What can hang from each mark
T: P
F: K N P
Z: J N
P: F T V
G: N
N: F Z
V: P
J: Z

Every row comes from one small tree of marks. The marks that hang from a mark follow it in brackets, in alphabetical order. Every link used is in the known rows. Which tree was each row made from?
Known rows
J{Z{N}}: [-1.13  2.97  1.78 -1.58 -2.53  1.39 -1.40 -0.37 -0.98 -3.61  2.13  1.29
 -0.64 -2.08 -3.82 -2.22  1.48 -2.64 -0.93 -3.10]
T{P{F{K N}}}: [ 2.80  1.89  1.94 -2.06  3.50  0.16 -1.71 -0.14  0.16 -1.11  3.23 -0.06
  0.37  1.27 -3.68 -3.87  0.99 -1.89  1.70 -1.75]
J{Z{N{F{K P{V}}}}}: [ 0.12  2.77  1.28 -1.22 -2.37  1.46 -1.10 -0.25 -0.18 -3.10  3.39  0.64
 -1.13 -2.06 -3.91 -2.03  1.73 -1.99 -1.13 -2.02]
P{F{K N{Z}} T V}: [ 3.15  0.91  1.05 -2.79  3.44 -1.75 -0.86 -0.94 -0.02 -1.03  2.58 -3.33
  1.89 -1.73 -1.61 -0.75  2.06 -2.60 -2.76 -1.20]
T{P{F}}: [ 2.33  2.14  1.81 -3.37  2.99  0.02 -0.92 -0.44 -0.81 -2.98  1.02  0.45
  0.26  1.15 -2.25 -2.43  0.42 -2.62  1.56 -1.48]
F{K N{Z{J}} P}: [-0.17  2.27  1.59  0.42  0.38  1.50 -0.89 -0.12  2.79  3.73  6.33  0.51
 -2.48 -2.56 -5.02 -3.26  2.86  0.25 -0.02  0.16]
V{P{T}}: [-0.25  1.66  0.69 -8.31  0.89 -0.84  1.17 -0.41 -1.73 -1.63  2.71  0.31
 -0.90  0.06 -0.80 -0.14  0.14 -3.20 -0.80 -1.61]
P{F{K N} T V}: [ 3.26  0.95  1.45 -2.79  3.38 -0.74 -0.75 -0.71  1.05 -0.40  2.59 -2.68
  2.55 -1.11 -2.28 -1.35  1.86 -2.98 -3.67 -1.62]
V{P{F{N}}}: [-0.49  1.85  1.32 -5.65  2.95 -0.69  0.07  0.81 -1.23 -0.77  1.98 -0.39
 -0.74  1.54 -2.76 -1.88  0.04 -2.45  1.49 -0.58]
G{N{F{K P{T V}}}}: [ 0.55  1.63 -0.79 -5.78  2.23 -0.80  0.56 -2.10 -0.16  0.64  3.61  0.93
 -1.99 -2.89 -1.39 -1.64  2.75 -2.54 -0.16 -2.07]
P{T}: [-0.48  1.17  0.74 -6.30  0.27 -0.51  0.84 -2.19 -1.37 -2.03  0.53  0.17
  0.03 -2.42  0.24  0.25  1.64 -3.30 -2.92 -2.34]
F{N{Z} P}: [-2.09  1.79  0.04 -0.95  0.67  0.89  0.14 -1.07  0.27  0.21  1.97 -0.06
 -2.42 -3.61 -3.22  0.00  3.17 -0.48 -0.12  1.10]
Z{J N{F{K P{T}}}}: [-0.68  3.13  2.55  1.12 -2.43  1.15 -0.31  0.11  3.00  0.61  5.57  0.89
 -0.47 -2.28 -4.72 -3.06  3.01 -2.73 -4.45 -2.37]
P{F{K N{Z{J}}} T V}: [ 3.26  1.39  1.59 -1.76  2.58 -1.59 -1.28 -0.31  0.77 -0.43  3.36 -3.16
  2.22 -1.92 -2.15 -1.54  2.18 -2.80 -3.20 -1.56]
N{F{K P{T V}} Z{J}}: [ 1.32  1.86  0.51 -3.12 -0.83 -1.53  0.11 -0.80 -0.26 -0.64  4.22 -1.47
 -2.62 -3.22 -0.36 -0.52  2.58 -1.05 -0.82  0.50]
F{K N}: [ 0.05  1.00  1.61 -3.16  1.93  0.84 -1.33 -1.04  0.56  2.74  4.16  0.09
 -1.50 -0.86 -4.48 -3.55  2.15 -1.05 -0.74 -1.88]
J{Z{N{F{P}}}}: [-1.40  2.87  1.07 -1.21 -2.81  1.25 -0.80 -0.37 -0.87 -3.85  2.26  0.89
 -1.31 -2.42 -3.24 -1.86  1.98 -2.11 -0.52 -2.08]
V{P{F{K N{Z}} T}}: [ 0.52  1.49  0.90 -6.08  2.94 -1.91  0.31  0.31 -1.15 -0.51  4.17 -1.36
 -0.22  0.79 -1.44 -1.81  0.47 -2.23  1.17 -1.21]

Write each row's tree
[ 0.09  1.08 -0.36 -5.18  0.24 -0.11  1.45 -1.66 -0.81 -2.39  0.39 -0.69
 -1.64 -2.54  0.09  1.32  2.23 -2.13 -2.38  0.65]
N{F{P{T V}}}
[-1.04  1.68  0.90 -2.10  0.15  0.70  0.88 -1.69  0.76 -0.96  3.35  0.45
 -1.42 -1.71 -3.10 -0.54  2.74 -2.12 -3.04 -1.44]
Z{N{F{K P{T}}}}
[ 0.61  1.99  1.51 -4.97  2.02 -1.76 -0.08  0.92 -0.41  0.05  4.98 -1.19
  0.05  0.60 -2.03 -2.71  0.55 -2.46  0.76 -1.52]
V{P{F{K N{Z{J}}} T}}
[-0.17  1.68  0.89 -2.03  0.26  0.76  0.71 -1.60  0.96 -1.25  3.33  0.10
 -1.12 -1.84 -3.35 -0.09  2.74 -2.35 -3.93 -1.18]
Z{N{F{K P{T V}}}}
[ 4.53  2.34  2.21 -0.81  2.81 -0.21 -2.60  0.50  0.64 -1.48  4.03 -1.08
  0.93  0.41 -4.31 -3.32  1.20 -2.29  0.06 -1.38]
T{P{F{K N{Z{J}}} V}}
[ 0.53  2.42 -0.34 -4.13  1.26 -1.61 -0.46 -1.27 -0.57  0.77  4.33  0.59
 -2.96 -3.50 -1.83 -2.26  2.99 -1.97  1.21 -1.61]
G{N{F{K P{V}} Z{J}}}
[ 2.62  1.28  1.30 -4.63  2.69 -0.95  0.28 -1.13 -0.43 -3.00 -0.62 -1.98
  2.44 -1.23 -0.27  0.76  1.01 -4.03 -3.85 -1.24]
P{F T V}
[ 1.04  0.86 -0.67 -5.38  1.05 -1.86  0.90 -2.03 -1.87 -1.71  2.64 -1.75
 -3.31 -2.80  0.77  1.21  2.37 -0.61  0.15  1.18]
N{F{K P{T V}} Z}
[ 1.59  1.33  0.32 -1.25  1.29  0.74 -0.16 -1.26  2.13  1.81  5.89 -1.08
 -1.05 -3.54 -3.59 -0.54  3.18 -0.50 -2.53  0.33]
F{K N{Z} P{T V}}
[ 3.14  2.03  2.19 -3.46  3.48  0.24 -1.11 -0.38 -0.07 -1.60  2.58  0.64
  0.01  1.83 -2.76 -3.35  0.19 -2.13  1.97 -1.73]
T{P{F{K}}}
[-0.10  1.08  0.50 -5.21  1.19  0.51  1.09 -1.45 -0.16  0.32  2.17  0.53
 -3.29 -0.77 -1.15 -1.09  1.58 -0.73  0.42  0.55]
N{F{K P}}
[-0.21  0.89 -0.67 -5.52  0.96 -1.99  1.15 -2.19 -2.16 -1.38  2.58 -1.23
 -3.79 -2.64  1.20  0.47  2.38 -0.26  1.45  0.86]
N{F{K P{T}} Z}
[ 3.86  1.13  1.83 -4.76  3.38 -0.71  0.04 -1.04  0.54 -1.07  1.66 -1.71
  2.09 -0.30 -0.98 -0.67  0.71 -3.32 -3.35 -1.59]
P{F{K} T V}
[-0.41  2.74  0.81 -1.30 -2.98  0.95 -0.74 -0.47 -0.64 -4.40  2.60  0.19
 -0.35 -3.04 -2.92 -1.01  2.15 -2.59 -2.07 -2.22]
J{Z{N{F{P{T V}}}}}
[-0.66  2.67  1.11 -1.45 -2.73  1.02 -0.71 -0.53 -0.31 -3.21  3.67  0.67
 -0.85 -2.47 -2.99 -2.25  1.99 -2.03 -0.89 -2.56]
J{Z{N{F{K P{T}}}}}
[-0.40  1.41 -1.01 -6.77  2.67 -2.81 -0.31 -2.37 -3.09 -0.30  2.71  0.19
 -3.53 -2.82 -0.40 -1.88  2.74 -1.93  2.76 -2.30]
G{N{F{K} Z}}
[-1.09  1.75  0.48 -4.37 -0.93 -2.73 -0.66 -0.89 -3.46 -2.55  0.79 -1.48
 -3.24 -2.86  0.40 -0.61  2.38 -1.72  0.78 -0.29]
N{F Z{J}}
[-1.59  3.33  2.42  1.39 -2.69  1.31 -0.35  0.25  2.27 -0.46  3.77  1.06
 -0.83 -2.43 -4.84 -2.36  2.98 -2.94 -4.20 -1.79]
Z{J N{F{P}}}
[-1.29  2.65  1.19 -1.84 -2.64  0.60 -1.26 -0.47 -1.72 -4.23  1.88  0.49
 -1.09 -2.20 -2.99 -2.04  1.83 -2.45 -0.52 -2.66]
J{Z{N{F}}}
[ 0.57  0.95  1.05 -3.07  3.23 -2.00 -0.32 -1.23 -0.59 -0.35  2.52 -2.26
  0.95 -1.39 -0.70 -2.18  2.08 -1.93 -0.06 -1.77]
P{F{K N{Z}} T}
[ 0.05  2.04  1.15  0.14 -0.16  0.79 -0.36 -0.55  2.89  3.07  6.94 -0.16
 -1.29 -3.55 -3.76 -2.77  3.30 -0.33 -1.36 -0.56]
F{K N{Z{J}} P{T}}
